Each row was made from one small tree. Brackets hold a mark, then the marks that hang from it, in alphabetical order. Every link used is in the known rows. Write each row's tree.
Known rows:
[B [R A [W Q]]]: [ 1.19 -1.50  1.38 -1.07  1.91  1.69  1.15 -2.43  0.28 -3.05  0.27  2.30
  1.50 -1.87  2.48  0.54 -0.54 -0.93  1.49  2.38  2.58  0.87  1.12 -1.07
 -0.73  0.67 -0.30  0.23 -2.81 -0.81]
[Z [W Q R]]: [ 2.37  0.36  1.91 -2.03  1.54 -1.24 -1.25 -0.94 -1.77  0.04 -4.19 -0.21
 -0.53 -2.25  1.25 -1.51  2.37 -1.23 -2.42 -4.72  3.86  1.39 -0.24  1.94
  0.03  1.59 -0.99  0.64  2.45  0.41]
[F [Z W]]: [ 1.67  2.63  1.46  0.19 -1.21  1.96 -2.81 -0.85  1.23  0.74 -3.93  1.24
 -1.28 -2.07 -2.91  2.29  0.01  0.23 -2.03 -2.81  1.60 -1.39 -2.38  1.75
 -1.71 -0.70 -5.33  3.04  4.74  0.76]
[M E [W Q [R L]]]: [ 0.17  1.17 -0.16 -1.48 -2.68 -0.38 -2.62 -1.06 -0.64  3.71 -0.13 -2.48
 -1.82  2.45  1.90  1.21  1.18 -1.87 -0.35 -4.56  2.86  0.82 -1.01 -2.37
 -0.21 -1.44  3.90 -3.77  0.43  2.91]
[F R]: [ 1.36  3.10  1.67 -1.68 -1.46  2.39 -1.39 -0.88  2.33 -0.04 -2.44  2.09
 -0.44  0.05 -2.17 -0.56  1.04 -0.47  0.79 -0.45  1.14 -0.47 -2.55 -0.23
 -3.43 -2.47 -3.26  4.72  0.10 -2.39]
[Z [W Q [R A B L]]]: [ 0.51 -3.21 -1.36  1.11  2.12 -3.24  0.91  2.58 -2.94  0.79  0.67 -1.97
  0.79 -0.28  1.63 -3.60  1.06  0.23 -0.34 -0.17 -0.69  0.93  1.94  1.77
  3.67  2.64  0.96 -3.21  0.00  1.72]
[M [E [R B L]] [W Q]]: [-2.33  0.95 -0.17 -1.05 -0.74 -2.48 -0.54 -1.23  1.17  1.12  0.87 -3.14
 -1.34  2.60  3.45  2.20  1.02  2.99 -1.21 -3.85 -1.03  1.43 -0.42 -3.44
 -2.42 -2.47  4.21 -2.64  0.09  1.24]
[M W]: [-0.13  1.28  1.50 -1.18 -2.81  1.78 -1.97 -2.45  0.44  0.75 -1.06  3.71
 -2.13 -0.83  0.56  2.64  0.15 -1.34 -1.42 -2.90  1.47 -0.45 -1.34 -1.80
 -2.42 -1.39 -1.19  1.92  3.37 -0.31]
[W Q [R A B]]: [-2.01 -1.40 -1.31 -0.51  1.48 -1.21  0.67  0.10 -1.22 -1.94  0.20  1.92
  2.02 -1.71  2.01 -3.58  0.98  0.06 -0.76  0.63 -0.07  1.96  1.47 -0.30
  0.46  1.77  2.06  0.85 -0.72 -1.98]
[Z W]: [ 2.29  0.53  2.00 -0.69  0.03 -0.08 -1.03 -0.98 -0.61  0.39 -3.86  2.31
 -2.10 -1.56 -0.52  1.31  0.31 -0.18 -1.28 -1.75  1.77  0.28 -1.70  1.36
 -0.77  0.33 -5.30  1.89  3.41  0.33]
[F [Z [W [R A L]]]]: [ 0.81  1.80 -1.87  1.88 -1.38  1.61 -1.67  3.21 -0.24  2.91 -0.99 -3.39
 -0.35  0.42 -4.37  0.54 -0.59 -1.79  0.53 -1.13  0.29 -1.43 -0.73  2.51
  2.77 -0.02 -1.83 -1.90  1.57  3.26]
[W Q [R L]]: [ 0.44  1.10 -1.23 -3.43  0.85 -2.17 -0.75 -1.44 -1.10  1.68 -2.85 -0.86
 -0.90  0.00 -1.40 -2.45  0.18 -1.82 -0.05 -2.00  1.86  0.43 -0.71 -0.13
  0.14  2.12  0.13 -0.31  0.12  1.79]
[F [R B L [W Q]] Z]: [ 1.06  0.11  2.20  0.04 -0.63  1.13 -0.36 -0.18  2.15 -0.37  2.37 -1.10
  1.53 -0.90 -1.92 -1.35 -0.05  1.75 -1.38  0.97 -2.28 -2.97  0.38  0.52
 -1.93 -1.84  0.77  3.49 -0.43 -1.70]
[E [R A L [W Q]]]: [ 0.44  0.26 -0.85 -0.53  3.24 -0.90  1.06 -1.60  1.16 -1.42  1.05 -2.24
  0.18  0.63 -0.18  2.03 -2.75  0.03  1.04  0.08  0.47 -0.84  1.87  0.22
  0.91  1.35  1.92 -2.09 -3.54 -0.10]
[F [R A B]]: [-1.03  0.02  0.17  1.21 -0.96  1.61  0.86  1.54  1.47 -1.48  1.55  2.36
  1.71  0.05 -0.68 -2.29  0.94  1.30  1.16  3.20 -1.95 -0.02 -0.17 -0.43
 -1.61 -1.99 -1.23  3.24 -1.43 -3.47]
[W Q [R A B L]]: [-1.64 -1.93 -2.75 -0.42  1.59 -2.69  0.96  1.22 -1.67  0.08  1.15 -0.46
  0.98  0.23  0.47 -3.95 -0.01 -0.15  0.44  1.67 -1.26  0.80  1.51 -0.40
  2.19  2.42  2.07 -1.65 -1.66  0.67]
[R A L]: [-0.08 -0.28 -2.62  0.12 -0.41 -0.18 -0.41  0.04  0.34  1.13 -0.26  1.08
 -1.19  1.45 -2.94  0.17 -2.66 -1.19  2.69  3.09 -0.58 -1.23 -0.84 -0.80
  1.19  1.56 -3.68 -1.17 -1.08  1.45]
[E [R A B L W]]: [-1.83 -0.46 -1.20  1.45  1.25 -0.84  3.56  1.14  0.62 -1.51  2.66 -1.05
  0.16  1.42 -0.77  2.34 -1.69  2.10  1.06  2.72 -4.16 -0.28  0.83  0.36
  0.46  0.13  1.47 -0.35 -1.38 -1.29]
[R A B W]: [-0.89 -2.70  1.30  2.31  0.12  1.03  2.07  0.03 -0.62 -2.75  2.61  4.11
  0.88 -1.16  1.17  1.17 -1.28  0.81 -0.05  4.43 -2.62 -0.29  0.86  0.42
  0.10  0.52 -0.82  2.30  0.09 -3.26]
[E [R B L]]: [-2.43  2.41 -1.78 -1.56  0.82 -2.70  2.27 -0.12  1.36  0.06 -1.55 -0.82
 -1.38  1.48 -2.13  0.47  0.42  2.69 -0.05 -0.42 -3.41  0.88 -1.89 -0.45
 -2.00 -0.18 -1.13  1.68  1.02 -0.25]

Which tree is each row?
[ 0.34  0.76 -0.49  0.06  1.72 -0.60  0.09 -1.18  1.63 -0.70  1.34 -4.05
  0.01  2.75  1.03  3.46 -2.73  0.77  2.10  0.15  0.94 -0.10  0.44 -0.85
  0.33 -0.52  2.48 -4.23 -4.27  0.63] | [M [E [R A L [W Q]]]]
[-1.21  1.13 -0.61  0.44 -2.83  3.03 -1.43  0.42 -0.69  0.99  0.40  1.39
 -0.41 -0.20  0.68  1.74  0.97 -3.02 -0.55 -2.24  1.78  0.53  0.41 -0.90
  0.36 -1.17  2.44 -0.53  1.09 -0.32] | [M [W [R A]]]
[-1.74 -1.88 -2.56  1.35 -0.33 -1.51  1.36  1.11 -0.42  0.21  1.55  1.84
 -0.59  1.02 -1.38 -1.52 -1.69  0.85  1.74  4.38 -3.46 -0.42 -0.01 -0.83
  1.38  1.44 -2.19 -0.27 -0.11  0.35] | [R A B L]
[-0.48 -3.25 -0.58  2.45  0.22 -0.43  2.46  1.25 -0.98 -0.40  3.57  1.95
 -0.22  0.66 -0.56  0.62 -2.31  0.53  1.17  5.37 -4.03 -1.17  0.74  0.37
  1.85  1.24 -1.15  0.08 -0.80 -1.06] | [R A B L W]
[-0.13 -3.81  1.58  0.90  1.86 -0.55  1.45 -1.45 -0.81 -3.58  2.78  3.53
  1.73 -2.30  3.26 -0.72 -1.50  1.05 -1.07  3.12 -0.91 -0.05  2.55 -0.30
  0.31  1.76  0.77  1.25 -0.99 -3.16] | [R A B [W Q]]
[ 0.68 -2.37  3.14 -0.76  1.47 -1.22  1.11 -2.73 -0.78 -2.93  0.50  4.05
  0.20 -2.79  3.11 -0.52 -0.33  1.70 -2.34  1.12 -0.59  0.01  1.10  0.07
 -1.84  1.42 -0.15  3.05  1.49 -3.24] | [R B [W Q]]
[-1.43 -0.75  0.13 -0.51 -2.38 -1.94 -0.89  0.27 -1.49  2.64  1.30 -1.83
 -0.85  2.02  3.59 -0.23  2.21  0.20 -1.00 -2.90 -0.14  1.57 -0.25 -2.54
 -0.40 -1.27  4.81 -3.09  1.39  1.70] | [M E [W Q [R B L]]]
[ 1.78 -0.72  0.24 -0.21  2.04 -0.58 -1.12  0.40 -1.67 -0.71 -1.94 -0.48
  0.72 -1.82  1.63 -1.85  1.21 -1.79 -0.95 -2.43  3.61  1.14  1.48  1.95
  2.14  1.78  0.05 -1.55  0.18  0.56] | [Z [W Q [R A]]]
[-0.42  1.70 -0.35  0.93 -1.43 -0.78 -0.05  2.91 -0.95  2.44 -1.67 -2.10
 -0.90 -0.31 -3.32 -0.84  1.79  0.86 -1.97 -1.82 -2.33 -0.55 -1.79  2.56
  0.85 -0.21 -1.35  1.12  4.53  2.09] | [F [Z [W [R B L]]]]
[ 0.33 -0.57  2.23  1.88 -0.17  3.44 -0.51  0.06  2.27 -3.12  3.45  0.63
  3.54 -2.37 -0.15 -1.03 -0.33  1.56 -1.18  2.03 -1.29 -2.39  2.31  0.23
 -1.73 -2.33  1.50  3.72 -1.97 -4.34] | [F [R A B [W Q]] Z]
[ 0.69 -0.87 -0.42  0.56  0.15  1.64  2.07  0.03  0.13 -0.11  0.98  0.75
 -0.21  1.23 -1.19  1.61 -1.29 -1.22  3.86  4.59 -0.67 -0.26 -0.72 -0.72
  0.84  0.18 -1.86 -1.27 -2.61  1.54] | [B [R A L W]]
[-0.91  0.18 -0.02  0.02 -2.34  1.98 -2.94 -0.58 -0.03  0.84  1.05 -0.63
  0.25  0.79  3.78  1.55  0.74 -2.30 -0.21 -3.23  3.92  1.49  0.78 -2.29
  0.17 -1.82  4.65 -3.29 -0.92  0.55] | [M E [W Q [R A]]]
[-2.00 -0.66 -3.05  0.89 -0.54 -1.04  1.86  2.92 -1.35  1.20  1.17  0.05
 -0.07  1.40 -1.78 -2.38  0.09 -0.28  1.57  3.05 -2.78  0.69 -0.26  0.09
  1.99  1.26  0.41 -0.52 -0.32  0.33] | [W [R A B L]]
[ 0.14  0.74  0.69 -1.06  3.25  0.67  0.53 -2.72  1.39 -3.75  0.27 -0.28
  1.12 -1.24  1.64  2.64 -1.77  0.45 -0.49 -1.12  2.00 -0.02  2.04  0.19
 -0.81  0.50  1.79  0.21 -2.44 -2.76] | [E [R A [W Q]]]
[ 0.78  1.92  1.03 -2.09  1.40 -1.21  0.18 -2.53  1.78 -0.20 -0.61 -3.48
 -1.37  2.34  0.55  3.73 -1.42  1.22  0.53 -2.10  1.33  0.25 -1.05 -0.78
 -1.83 -0.80  1.57 -2.17 -1.80  0.64] | [M [E [R L [W Q]]]]
[ 0.47 -4.56 -0.29  1.19  2.18 -2.09  1.99 -0.51 -1.32 -1.48  3.69  1.42
  0.93 -0.58  1.75 -1.17 -2.51  1.06  0.31  4.26 -2.19 -1.13  2.43 -0.13
  2.06  2.61  0.63 -1.24 -1.80 -0.73] | [R A B L [W Q]]
[ 1.54 -0.05 -1.83  1.32  0.14 -0.50  0.19  2.83 -1.85  2.52 -1.13 -2.36
 -0.80  1.06 -2.30 -0.57 -0.01 -2.37  1.32 -0.08  0.88  0.05 -0.25  2.26
  3.49  1.34 -1.54 -3.00  0.29  2.84] | [Z [W [R A L]]]
[-0.47  2.31 -0.38 -0.28 -4.36  1.04 -2.11  0.70 -0.40  4.43 -0.40 -1.85
 -2.71  3.71  0.00  3.06  1.29 -2.17  0.76 -3.15  1.21  0.60 -2.63 -1.93
 -0.26 -3.04  2.21 -2.94  1.64  3.02] | [M E [W [R L]]]
[-2.48 -0.11 -1.41  0.85 -0.58  0.64  1.34  1.67 -0.79 -0.87  0.26  2.38
  0.89 -0.13 -0.09 -1.68  1.13 -0.15  0.01  1.83 -1.63  1.69 -0.03  0.27
  0.32  0.46  0.52  1.79  0.50 -1.85] | [W [R A B]]
[ 2.17  1.39  1.99 -1.21  0.45  0.27 -3.47 -2.42  0.80 -0.21 -3.60  0.67
 -0.37 -3.31 -0.89  0.17 -0.01  0.35 -2.97 -4.07  3.19 -1.29 -0.59  1.18
 -1.40  0.37 -3.44  2.06  3.67  0.68] | [F [Z [W Q]]]
[-0.68  2.18  1.15  0.96 -1.51  0.80 -0.48  1.99 -0.54  0.52 -2.77 -0.03
 -0.22 -1.98 -1.80  0.02  2.86  1.24 -3.20 -2.99 -1.30  0.49 -1.62  2.59
 -0.72 -1.11 -1.41  3.62  5.20 -0.40] | [F [Z [W [R B]]]]
[ 1.55 -2.19 -0.07 -0.82  2.14  0.34  1.66 -1.49 -0.14 -0.98  1.19  0.01
  0.80  0.15  0.97  0.07 -1.43 -1.06  2.86  3.47  1.10 -0.07  1.18 -1.10
  0.84  1.13 -0.30 -1.99 -3.63  1.73] | [B [R A L [W Q]]]
[ 1.01 -0.33  1.76  2.15  0.23  1.36 -1.62  1.63  1.68 -1.54  1.06 -0.76
  3.22 -2.08 -0.13 -2.85  1.54  2.10 -1.81 -0.54 -0.28 -1.55  1.65  1.42
 -0.53 -2.02 -0.86  2.00  0.03 -1.85] | [F [R A B] [Z [W Q]]]
[-2.40 -1.23  0.07  1.21 -2.07  0.49 -1.11  0.35 -1.12  0.06  2.62  0.03
  1.13  0.69  5.29  0.14  1.86 -0.01 -1.10 -1.89  0.79  2.29  1.31 -2.58
 -0.07 -1.75  5.65 -2.47 -0.41 -0.70] | [M E [W Q [R A B]]]
[ 2.86  0.15 -0.12 -1.92  1.62 -2.79 -0.76 -0.03 -2.11  2.37 -3.34 -2.45
 -1.50 -0.62 -0.06 -1.99  1.38 -1.59 -1.13 -3.55  2.67  0.38 -0.21  2.01
  1.71  2.34 -0.97 -1.83  1.63  2.91] | [Z [W Q [R L]]]
[ 0.50  0.49 -0.23  3.40 -1.74  1.56 -0.59  4.16  1.49  1.45  1.80 -2.50
  1.34  0.83 -3.78 -1.27  0.35  1.78  0.49  1.66 -3.24 -2.59 -0.07  1.60
  0.90 -2.51 -2.26  0.65 -0.01  0.70] | [F [R A B L] [Z W]]
[ 0.01 -0.34 -2.80 -1.64  1.24 -1.37 -0.39  0.24 -0.59  1.13 -0.21 -1.24
  0.36  0.35 -1.06 -2.61 -1.02 -2.20  1.27  0.11  1.71  0.07  0.84 -0.06
  2.33  2.53  1.11 -2.40 -2.17  1.74] | [W Q [R A L]]
[-1.33 -0.72 -1.39 -2.27  1.25 -3.33  0.83 -0.11 -1.46  0.58 -1.08 -0.01
 -0.14 -0.19  0.33 -3.71  1.45  0.27 -0.83 -0.47 -1.04  1.06 -0.11 -0.22
  0.13  2.12  1.09  0.68  0.79  0.38] | [W Q [R B L]]
[ 0.48  2.59  2.77 -2.18  1.47  0.31 -0.30 -3.50  1.84 -2.24 -1.69 -1.37
 -0.34  0.65  2.38  4.21 -0.50  1.47 -0.85 -3.32  2.77  0.99 -0.90 -0.72
 -3.33 -1.71  1.60  0.43 -1.07 -1.86] | [M [E [R [W Q]]]]
[ 0.42  2.75  0.27 -1.52  0.85 -0.24  1.44 -1.37  1.29 -0.08 -1.04 -1.48
 -2.01  1.48 -2.47  3.89 -1.33  0.52  0.44 -0.93 -0.74 -1.07 -1.50  0.72
 -1.24 -0.24 -0.72  0.81  0.16 -0.21] | [E [R L W]]
[ 1.43  0.49  1.07 -1.30 -0.36  0.88  2.04 -1.23  0.16  0.51 -1.34  1.12
 -1.74  0.85 -1.38  1.93 -0.08 -0.62  2.35  2.32 -0.21  0.01 -2.21 -0.50
 -0.88 -0.31 -2.82  0.96 -0.16  1.72] | [B [R L W]]
[-0.44 -1.17  0.11  2.21  0.06 -0.23  1.45  2.94 -2.25 -0.53 -0.50  0.45
  0.49 -1.04  0.91 -1.39  2.04  0.16 -0.83  0.17 -1.00  1.70  0.47  2.31
  1.95  0.54 -0.72  0.09  1.93 -0.68] | [Z [W [R A B]]]
[-3.16 -0.28 -0.03  2.55 -4.16  2.21 -0.39  2.07 -0.91  0.98  2.72  0.71
  0.10  2.18  3.19  2.05  1.93 -0.21 -0.25 -0.70 -0.90  1.96 -0.34 -2.30
 -0.15 -2.94  4.01 -1.61  0.69 -0.84] | [M E [W [R A B]]]
[-0.75  0.55 -2.43 -0.66 -0.12  0.65  1.05  0.23  0.61  0.93 -0.87  0.58
 -0.69  1.67 -2.27 -0.20 -0.80 -1.02  4.27  3.66  0.06  0.58 -1.56 -1.73
  0.25  0.03 -3.43 -1.31 -2.15  2.95] | [B [R A L]]
[ 3.00  0.59 -0.12  1.04  0.26  1.12 -3.03  1.42  2.03  1.37  0.29 -3.66
  1.45 -0.10 -3.19 -1.96 -0.74 -0.16  0.41 -0.88  1.45 -3.07  0.87  1.49
  1.00 -1.16 -1.80 -1.10 -1.70  1.74] | [F [R A L] [Z [W Q]]]
[ 1.62 -2.18  1.54 -0.13  1.87  0.85 -0.17 -2.66  0.06 -2.64  1.16  2.65
  0.97 -2.09  1.65  0.85 -2.66 -1.07 -0.42  1.83  2.04 -0.95  1.65  0.13
  0.25  1.88 -0.16  0.10 -1.59 -1.95] | [R A [W Q]]
[-1.13  3.49  1.43 -0.25 -2.51  3.29 -1.10  0.35  3.33 -0.63 -0.96  1.55
  0.93 -0.95 -3.47 -1.00  1.63  2.54 -1.35 -0.05 -2.32 -1.46 -2.30 -0.17
 -4.30 -3.65 -2.39  6.58  2.02 -3.02] | [F [R B] Z]
